(in the rows, 128 means zero)
Known rows, with every step that occurs:
F/S/W/B/L/N: [182  98 144 113 101 121 139  97 183 159 149  72 134 129 154 103 186 100
 105 107 138 146 112 122 159 118 141  93 111 122  56 132  46  89 105 130
 104 107 134  56 207]
R/F/S/W/V/T: [148  74 142  88 106 126 184 112 159 149 138  95  97 125 154 129 200 117
 142 111 131 154 104 108 168 135 125 123 140  77 111 154  58  92 145 193
  86 143 171  71 176]
Z/F/S/D: [172  81 147  68 125 120 136 105 177 179 110 139 130 147 159 119 215 127
 135 104 150 119 106  75 133 154  74  91 107  96  85 153  90  93 162 160
  95 138 188  74 167]
F/S/D: [173  85 147  81 122 125 141 118 171 180 110 116 128 155 161 120 212 136
 138 105 153 121 114  90 136 150  97 115 119 100  97 159  82  99 152 165
  95 138 175  89 177]
C/T: [137 131 142 113 102 144 168 115 177 178 109 119 135 153 165 122 196 115
 117 107 140 107 137 123 132 145 150 133 134 156 111 137  79 121 126 150
 101 142 148 117 140]
C/T/P: [127 139 129 119  99 138 180 135 171 182 103 129  97 150 171 138 198 115
 119  94 135 109 133 126 136 140 150 145 136 150 116 141  89 132 136 139
 110 142 149 138 149]
N/W/V: [126 117 142 135 102 133 192 111 182 160 127 101 133 131 170 126 178 116
 116  96 127 122 122 114 181 131 151 150 138 149  90 132  54 110  97 163
 103 129 141 111 155]
V/T: [154 125 138 126 113 149 184 144 151 196 121 115 103 147 163 131 184 134
 136 108 134 108 134 124 139 137 136 147 142 144 100 143  84 124 110 161
 115 141 156 106 133]
L/N/W/C/T: [128 117 135 135  84 117 204  95 190 168 103 114 130 158 166 134 184 101
 105  94 155 126 125 120 146 119 147 151 114 184  92 101  50  95 123 126
 121 124 133 110 154]
N/W/M/T: [118 114 139 137 104 136 216 130 151 176 121 108 110 118 173 143 173 115
 134  99 135 122 117 128 191 130 136 168 147 143  95 124  54 106 113 153
  99 140 118 124 139]
P/T: [169 134 137 130 115 144 181 124 163 169 127 131 109 157 160 130 208 123
 143 105 126 125 128 122 150 137 148 137 135 146  96 148  87 125 123 156
 116 148 138 134 135]
P/T/C: [174 124 122 123  97 129 192 117 152 172 135 135  93 177 161 153 207 126
 147 107 125 115 135 134 140 121 140 150 145 145 100 146  94 136 123 156
 126 153 144 128 136]
B/L/N/W/C/T: [137 114 143 138  85 111 197  97 189 171 113 113 142 147 155 135 177  86
  96  99 151 121 132 126 145 108 155 149 116 195  85  99  48  88 110 129
 138  99 122 106 171]
B/L/N/U: [202 129 170 142 102 147 139 138 182 194 117  98 159 138 164 126 169  80
 110  94 132 121 141 127 135 127 138 114 132 169 103 121  62 114 101 128
 131 104 120 104 176]
S/W/B/L/N: [167 115 142 131 102 132 142 100 176 172 146  78 137 134 166  97 174 100
  92 108 123 140 117 135 154 119 162 114 112 145  63 127  52 104  89 128
 112 105 124  69 198]
C/T/V/W/Z: [ 74 114 143 118  86 141 199  86 159 149 132 119  73 153 163 112 207 105
 119 126 104 107 122 123 130 103 150 145 156 122 117 152  68  87 147 150
 125 138 150 135 145]
L/N/W/M: [148 118 152 144 100 139 194 126 178 183 122  88 129 132 173 124 176 105
 113  88 142 132 119 127 182 129 136 141 128 153 103 115  50  90 100 131
  99 123 125 126 162]
V/T/C: [161 116 124 124  96 134 199 136 138 197 128 120  86 166 165 154 185 137
 142 111 130  99 140 137 131 122 128 160 152 142 104 140  89 134 111 160
 124 144 163 100 136]
V/W/M/T: [111 108 145 122 110 150 203 133 131 177 131 111  81 119 163 134 191 121
 145 124 119 124 113 138 168 134 128 165 148 123 103 147  66  92 124 155
  90 143 130 118 134]
P/T/C/W: [171 113 121 125  92 127 213  92 148 171 127 134 107 182 171 155 215 108
 133 117 128 111 131 147 125 119 168 149 138 139 108 138  89 135 127 138
 113 160 141 124 148]
R/D: [169 111 156  96 119 143 155 123 173 188 125 123 129 155 166 125 205 133
 115 107 129 120 123  95 138 148 121 126 122 122 107 164  83 112 135 171
  99 137 164  99 170]
S/W: [160 108 138 108 114 148 161 112 170 173 124 104 131 145 170 104 193 118
 116 104 126 130 116 126 148 145 145 127 126 121  93 143  73 111 109 148
  88 145 152 100 155]
F/S: [180 101 151  98 119 138 154 122 181 174 121 114 129 146 155 123 202 128
 138 102 149 115 122 106 154 146 119 105 127 116  93 148  73 112 130 152
  95 138 163  96 158]
P/T/V/W/C: [121 105 133 142  99 134 220  96 142 149 133 146  49 160 151 133 218 115
 161 121 112 126 114 129 132 110 142 166 134 135  96 157  69  86 149 167
 141 148 136 139 139]
V/W: [139 114 143 112 122 150 178 116 161 184 128 116 110 149 164 121 198 132
 125 121 119 118 122 120 142 141 132 136 137 122  91 152  78 101 106 149
  96 131 153 113 142]
W/Z/F: [148 104 144  98 118 136 150  96 180 168 132 140 126 152 167 111 197 116
 116 109 116 112 109  97 153 127 118  93 124 124  80 132  82 104 142 128
 114 132 173  89 135]
W/M/T/C: [145 106 135 119  91 135 198 136 132 184 129 117  86 140 167 155 185 119
 149 111 129 109 124 150 163 123 128 169 152 137 114 134  74 122 130 157
 109 154 135 109 143]
B/L/N: [186 127 162 131 112 140 150 128 180 196 125 105 139 139 158 120 177 102
 109 105 140 117 136 133 146 126 142 124 119 160  98 132  68 111  95 134
 126 105 136 102 177]
R/W/B/L/N: [180 122 158 142 112 131 155 116 178 180 145  85 143 140 167 113 181 102
 101 106 125 137 130 137 156 117 156 123 115 158  68 131  53 112  94 131
 114 102 132  74 194]
L/B: [165 118 150 123 119 144 157 125 178 208 122 102 124 141 157 121 194 124
 124 105 140 117 139 126 149 138 135 119 119 147  84 136  78 118  96 131
 112 116 137 125 153]
M/W/V/T: [106 119 140 135  99 144 204 133 139 173 142 117  82 130 169 131 192 132
 151 123 126 125 118 138 158 125 144 169 150 126  99 142  72 104 110 167
 106 143 145 104 137]
P/T/C/W/Z/F/S/D: [159  62 117  71  95  91 184  56 152 144 130 151  99 186 164 146 240 110
 133 121 127 122  98  94 116 102 109 105 120  83  91 143  98  96 190 131
 117 156 186  88 171]

Rows:
[163 109 126 146  77 116 198 101 141 194 143  94 103 160 169 150 173 102
 104 124 134 104 137 159 123  94 173 147 133 161  81 115  64 128  92 121
 137 113 131  65 192] -> V/T/C/W/B/L/N
[144 132 122 131 111 144 196 159 144 201 112 128  65 143 168 147 187 133
 141  95 129 110 130 127 142 133 134 158 144 136 106 151  92 134 122 148
 122 140 158 125 141] -> V/T/P
[172  82 155  83 125 125 155  96 185 149 139 125 133 145 161 116 218 112
 126 105 125 135 103  92 161 125  99  80 121  94  74 141  72  86 161 135
  89 135 192  76 151] -> R/W/Z/F/S
[165 125 154 144 110 127 183 116 188 187 125  98 146 136 164 130 167  98
  98  95 141 121 133 124 165 116 143 137 126 168  86 121  57 102  80 130
 129  97 126 111 177] -> B/L/N/W
[103 115 136 124 103 133 207  79 150 139 146 150  50 153 155 121 221 108
 141 124  90 122 108 105 144  99 126 124 148 105  91 160  83  83 155 149
 141 144 154 137 127] -> P/T/V/W/Z/F
[143 121 146 138 110 136 160 102 167 184 152  89 117 139 158 113 178 114
 101 123 118 129 125 129 148 115 147 123 124 145  59 135  58  91  86 127
 118  93 125  82 185] -> V/W/B/L/N
[102 112 122 118  94 127 204 120 156 170 111 152  81 158 176 143 210 123
 139 107 136 124 108 136 135 125 143 164 126 141  99 129  82 102 153 126
 113 141 142 128 147] -> M/W/C/T/P
[137  90 126  90 105 124 188 130 146 155 120 123  67 101 163 136 203 104
 153  94 130 142  90 119 176 135 101 121 128  85  92 142  71  95 165 141
  81 155 154  95 157] -> Z/F/S/W/M/T/P
[136 108 138 113  96 134 173 105 175 168 109 134 129 160 159 124 199 115
 126 107 142 111 125 122 127 137 148 140 117 167 100 122  69 108 144 148
 112 142 147 103 142] -> W/C/T
[100 125 126 138  97 139 217 153 132 175 132 125  45 126 174 147 194 136
 155 112 122 128 115 140 160 121 145 182 153 120 106 149  81 112 122 153
 112 142 146 124 148] -> M/W/V/T/P
[109 105 156 133  99 153 199 120 145 174 135 109  75 125 162 116 197 111
 141 117 110 116 116 137 153 127 134 152 148 115 121 156  63  80 126 167
 107 141 134 139 151] -> T/V/W/M
[150 109 124 131  78 123 215  89 150 148 137 123  96 167 165 151 211 101
 136 120 122 118 127 148 140 113 180 161 139 144 117 140  77 131 126 155
 113 160 140 116 159] -> P/T/C/W/V
[120  96 140  95 122 141 168  85 167 165 142 137 107 152 164 111 204 124
 114 125 100 119 104  97 149 121 111 101 135 105  73 141  81  78 133 129
 104 126 175  96 132] -> V/W/Z/F
[145  51 118  68  91  96 189  74 139 169 124 136  91 174 167 148 217 119
 129 124 135 104 102  96 107 104  97 113 131  81  93 136  93  91 176 140
 113 149 204  61 171] -> V/T/C/W/Z/F/S/D
[128 120 129 146  84 106 208 116 183 172 104 122 103 144 163 152 177  86
 101  84 146 124 128 129 146 103 153 162 118 189  93 103  56 100 121 115
 145  99 124 125 180] -> B/L/N/W/C/T/P
[143  92 135  90 114 136 150  80 176 154 138 121 126 147 173  94 202 109
 107 108 109 130  97 103 153 125 127  92 124 103  75 133  76  92 135 130
  99 137 175  81 143] -> S/W/Z/F
[134  83 147  81 119 127 162  90 176 150 147 144 114 147 167 119 218 127
 138 120 130 127  91  94 164 118  94  84 127  77  68 138  79  73 155 122
  97 134 174  84 142] -> M/W/Z/F/S
[158  77 139  83 109 133 152  91 178 140 139  95 125 146 160 101 207 119
 122 108 124 137 100 104 160 123 129  98 129  84  82 142  65  85 142 136
  90 141 171  86 165] -> F/S/W/Z
[132 103 140 116 104 146 186 130 142 168 125  98 104 115 171 118 188 108
 137 110 125 136 106 143 173 137 142 155 137 121 105 135  61 101 126 155
  85 157 131 104 147] -> S/W/M/T
[120 116 156 138  94 149 203 140 135 173 122 119  68 117 167 132 183 102
 156 106 128 106 121 144 165 123 138 168 149 135 125 150  58 111 142 172
 123 155 126 128 147] -> W/M/T/V
[117  97 139 105 104 123 202  76 158 125 150 145  51 148 143 125 232 109
 153 123 104 128 103  93 147  97 106 102 144  82  85 166  77  70 172 150
 130 143 164 125 138] -> P/T/V/W/Z/F/S
[116 108 130 126  93 120 205  94 183 162 106 127 137 158 167 136 189 112
 113  97 144 117 123 114 149 128 151 154 125 171  87 111  56  98 126 144
 114 132 139 112 142] -> N/W/C/T
[110 102 130 110  99 134 194  92 163 166 117 132 109 160 156 126 206 120
 123 125 127 121 119 124 123 133 143 147 125 148  94 129  69  86 136 145
 106 134 150 109 137] -> V/W/C/T
[155 102 122 122  90 132 217 111 135 196 122 120 100 171 176 159 190 117
 130 119 136  95 134 149 113 121 156 158 144 138 111 133  86 133 113 145
 113 151 160  98 149] -> V/T/C/W
[143 102 149 122  98 143 182  98 169 166 122 109 135 139 172 119 193 101
 116 116 133 113 121 135 148 139 177 137 125 140 112 136  61 116 118 148
  93 143 149  96 165] -> C/W/V
[126 105 135 109 116 127 183  87 187 159 133 132 135 151 177 123 188 114
 102  97 117 117 108  87 171 116 119 106 131 128  65 122  72  93 123 128
 114 123 164  99 134] -> N/W/Z/F
[146 107 136 132  87 128 210 133 138 172 142 100  88 148 164 148 190 121
 141 112 118 124 137 149 149 116 141 177 155 141 112 145  73 127 116 179
 106 149 167  90 150] -> R/W/V/T/C
[166  79 121  88  93 105 196  59 162 136 142 149  98 179 163 152 231 102
 136 119 124 117 108 111 137 100 127  98 131  99  87 134  88 104 169 119
 114 155 173  97 149] -> P/T/C/W/Z/F/S
[128 129 125 138  96 139 198 157 145 177 122 115  56 129 163 142 182 127
 144  98 121 116 128 131 156 129 147 170 147 142 114 149  80 131 124 165
 121 140 153 120 152] -> W/V/T/P
[142 132 129 124 112 141 194 154 143 189 107 133  67 135 176 152 185 122
 144  98 134 110 123 130 159 132 134 161 143 137 102 152  85 142 133 143
 118 144 143 122 149] -> M/T/P
[128 122 152 152  96 134 178  99 157 177 151  92  81 134 158 114 179 101
 110 122 112 117 126 136 144 100 151 135 131 145  76 149  51  91  98 143
 143  98 121  97 194] -> T/V/W/B/L/N
[123 135 133 167  85 116 223 149 159 180 127  94  69 113 160 153 160  98
 114  89 129 127 133 133 173  98 155 179 146 171 100 126  57 109  90 143
 145  99 127 121 180] -> B/L/N/W/V/T/P
[139 120 133 158  70 106 220 125 153 179 144  87  93 134 156 158 157 101
 115 104 133 116 143 143 160  88 149 181 153 172  97 119  54 112  78 158
 145 105 133  96 176] -> B/L/N/W/V/T/C
[151  58 142  63 115 113 150  64 174 160 116 137 136 162 172 115 224 108
 116 120 140 118  92  78 125 128 106  82 106  79  87 139  83  81 180 128
  95 141 194  68 180] -> C/W/Z/F/S/D
[171  89 141  79 117 131 151  94 183 158 127 119 134 134 158 109 209 113
 126 104 138 135 102 100 150 150 103  82 114  92  75 144  74  93 137 147
  79 145 178  72 155] -> Z/F/S/W
